Each row comes from the steps of one path. Every step used is in the known rows, and no mark comes twice. Write the path behind each row, first mark first.
Known rows
B, P: [ -3  14 -15  10  -1   5  40  22   9  -1  38  43  -1  77  34  -6 -27 -26
  -3 -12  -1  16 -17 -23]
E, K, C, S: [-14  14 -14  12  -6  -8  -2   3 -16   3   4  10   6  -7 -14  30  -7   4
 -17  -3   8  11 -25  55]
A, M, K, C, S, J: [ -3  14  -6  16 -30   9 -12 -19 -28  29  -9   4  16 -11 -19  18  15  21
  15  10 -19  14   2  28]
M, K, C, S, J, P: [ 15  25   2   9 -23   1   6  16 -43  25   1 -26  19  -3  17  26   7   6
  17  16  -6   2   7  19]
E, K: [-11   1 -16 -12   0   0   8  -7  -1 -10  37 -16   5  21  11  -9   4 -49
 -10 -11  11   5 -15  -2]
B, S, J, P: [  3  31   7  -7 -23   4   4  15 -22  16  18 -18   6  30  42  21  -4   7
  -2   4 -18 -25  12 -17]
C, S, E: [ 10  32  12  22  16   3 -13 -32  15   6   2  11  -3  10  -8 -12 -17  14
  -2   1 -16   6  19  35]
E, K, M: [ -7 -11  -8 -26 -11  -1  21   6   1 -16  18 -24  13  -9  25  -8  -2 -38
  18   2   3 -38 -23 -31]
M, K: [  5  -4   7  10  29  11  29   9 -23   7  19 -27 -17 -10   9 -37  13 -48
  -3  -4   0   0  -2  -7]
A, M: [ -3   7  -5   8  32   2  16 -11   8   8  17  31  -1   1  26  30 -17  21
  -3  -1  11  10   0 -12]
M, S, J, A: [ 15 -10  -9   5 -25  -8 -38  10  10   6   8  -5  -2  39 -12 -28  -8  15
 -12  -3  -9  -4  11 -50]
B, S, J: [-16  22  -4  -2 -30  12 -14 -16 -12  19  21  -2  -3  40   9 -12   6   0
 -18  -7 -40 -24   6 -15]
J, A, M, S, E: [ 18 -14  21   1  27  -6 -15 -10  43 -15 -27  23 -12  12 -23 -14  -4  35
  -4  -1  -1  27  35 -21]
E, K, C, S, J, A: [ -2  -1 -16   3 -37  -9 -28   7 -17   5  -4 -18  10   5  -9  -2 -12   6
  -2   4   4 -14  -8  -5]
C, S, E, K: [ -2  13   3  -2  -6  -2  -8 -23   7 -13  12 -16   4  10  -9 -14   0 -28
   5  -6  -3  10   1  28]
C, S: [  7  35  -7  34   1  -6  -9  -1 -10  22  34  19  -5  16   8  16 -28  21
 -16  -7 -11  -1 -13  27]
B, S: [-22  19   9   1  15   2  12  17  -3   2  19   8 -29  20  25   3 -15  -3
 -41 -19 -19 -31  -7  -5]
J, A: [  6  -3  -8   9  24  -9  -4  17   3  -3  16  -7 -14  13  25 -15 -37  -2
 -20  -2  20 -24  -3 -36]
E, K, M, A: [ -4 -30   5 -31 -20  12 -12   8  21 -16   6 -13  -3 -36  22 -14  21 -19
  33  11  -3 -44 -21 -25]
A, M, K, C, S, E: [  1   8  20  15  28   4  10 -22   1   0 -38   9  -6 -36 -21   5   4  18
  11   8  -2  21  19  51]
E, K, C: [-28 -12 -25 -17  15   2  14 -11  -7 -14  -4   0   9  -1  -7  16  11 -32
 -20   1  25  11 -16  28]
M, K, E: [ 14   5   4  -6  31  14  56  22 -20  -5  10 -12 -16 -19  16 -33  29 -59
  -5 -27  12  -4   3   7]
B, S, E, K: [-20   3  13 -25   3   4   9 -11  10 -24   2 -22 -11  12   2 -21   9 -43
 -12 -14  -7  -7   5   8]
K, C, S: [ -9  22 -14  26  10  -6  -2  -4 -14  14   2  27   0  -3  -9  33 -19  28
 -23   2   3   7 -16  54]

Which path is each row?
[ 13 -26  -6 -17 -44 -12 -29  21   9  -8  -1 -25   8  19  -9 -31   3  -3
   9   0  -6 -21  -1 -62] : E, K, M, S, J, A
[  3 -11  15   6  34   9  38   9 -18   7   6 -11 -12 -31  16  -7  13 -21
   9  -4   9  11   1 -11] : A, M, K
[ 11  14 -11  19 -28  -7 -34   5 -11  18  15 -12   2  19   8 -11 -30  21
  -3   2 -10 -21   0 -23] : C, S, J, A
[ -1  22   5  17  21   3  -9 -35  11   2 -22  20   0  -4 -22   6 -11  22
  -6   8  -5  12  16  54] : K, C, S, E
[ 14  -5  20   0  27   1 -12 -25  43 -10 -18  31  -7  18 -26  -7   8  29
  -2  -1 -10  37  35  -5] : A, M, S, E
[  8   6  -2  17  -9  -8 -15   3  -3  16   2  15   4  -5  16  25 -27  45
  10   3   4  -5   4 -25] : C, S, J, A, M
[  1   0   8 -19 -18  -4  10  -5  11 -17  -2 -22  13 -20   8 -14  -3 -24
  29   5  -7 -32 -10  -5] : C, S, E, K, M
[  3 -18  18 -22 -26   9 -20   0  26 -15 -11 -14  -3 -44   8 -15  20  -1
  42  13 -13 -36 -12  -2] : C, S, E, K, M, A
[ 24  16  -1  -2 -26  -2 -15  10  -6  15  21  -7  17  47  14  14   8  15
   4   8 -13  12  18 -26] : M, S, J, P
[-16 -20  -7 -22  13  -1   0 -19  17 -25 -28   6   6   4 -40  -1  25 -21
 -16   1  13  31   5  34] : M, S, E, K, C
[ -5   6   4  25  18  -3  17  14 -26  13 -17  14  -5 -38  -9  32   0  21
  -4   2   6  16 -14  50] : A, M, K, C, S
[  1 -15  10 -20   3  -3  -5 -17  32 -24  -3   0   3  16 -26 -12  21 -17
   5 -11   4  35  13  -3] : A, M, S, E, K
[ -1 -29  13 -34 -16  15 -15  -5  30 -21 -10 -18  -3 -39  13 -27  23 -19
  42  13  -7 -40  -5 -17] : S, E, K, M, A
[  3  -4  -7   4   1  -2  -7  -3   2   9   2   9   4   3  23  16 -21  30
   7   5   9  -6   9 -42] : S, J, A, M
[ 14   0  10  -8  35  13  62  24 -18  -5  -1   3 -14 -37  21 -11  28 -39
   5 -26  19   4   4   2] : A, M, K, E
[ 17 -21   8   6  16 -16 -12  28  28  -5  -3  33 -14  16 -11  11  -8  44
 -19  -9   9  25   6 -40] : J, A, M, S
[ 13 -11   4   9  16  -8  -6   8  28   2   7  44  -9  25 -15  18   3  37
 -18  -9  -2  39   6 -22] : A, M, S
[ -5 -11   4 -30  -5   1  15 -12  16 -23  -2 -26  12 -15  12 -21   4 -38
  30   5  -2 -34  -5 -23] : S, E, K, M
[  6  -2  -3  15 -22  -4 -17  16 -27  12 -13 -25  -2 -12  -9 -16  -9   6
   1   6  -1 -15  -1  -6] : M, K, C, S, J, A
[-18 -24  -2 -21  17   0   6 -17  20 -24 -39  15   7 -10 -36  19  25  -2
  -7   3  21  38   8  29] : A, M, S, E, K, C
[  0  -3   7  25  17  -8  13  28 -25   8 -25   4 -10 -46  -8  26 -11  26
  -6   4  17   6 -13  34] : J, A, M, K, C, S
[ -2  19 -11  18 -34   8 -17 -19 -31  29   2  -8  14   2 -23  -2  15   5
   4   8 -25   8  -2  30] : M, K, C, S, J
[  8 -24   3 -20 -19 -10  -3  22  22 -16  10   1   3  15 -16 -12  17 -10
  -1  -8  -7   0 -13 -35] : E, K, M, S
[-25 -10 -14 -20  22   5  11 -29   5 -23 -23  -3   9  -6 -20   5  15 -31
  -8   6  20  15   1  38] : S, E, K, C
[ -1  -1  -7  10  -5  -6 -11   2  -5  13 -18  22   7 -16   6  38 -23  51
   5   8  12   0   3  -9] : K, C, S, J, A, M
[  3   6 -15  15 -24  -8 -31   4 -15  16  -5  -5   5   7  -3   1 -22  26
  -8   7   0 -17  -1  -5] : K, C, S, J, A
[-12 -26  -1  -5  16   6  21   6 -24   2 -36  -9   0 -40  -8   7  16  -5
   5  13  18   9   4   1] : S, J, A, M, K, C
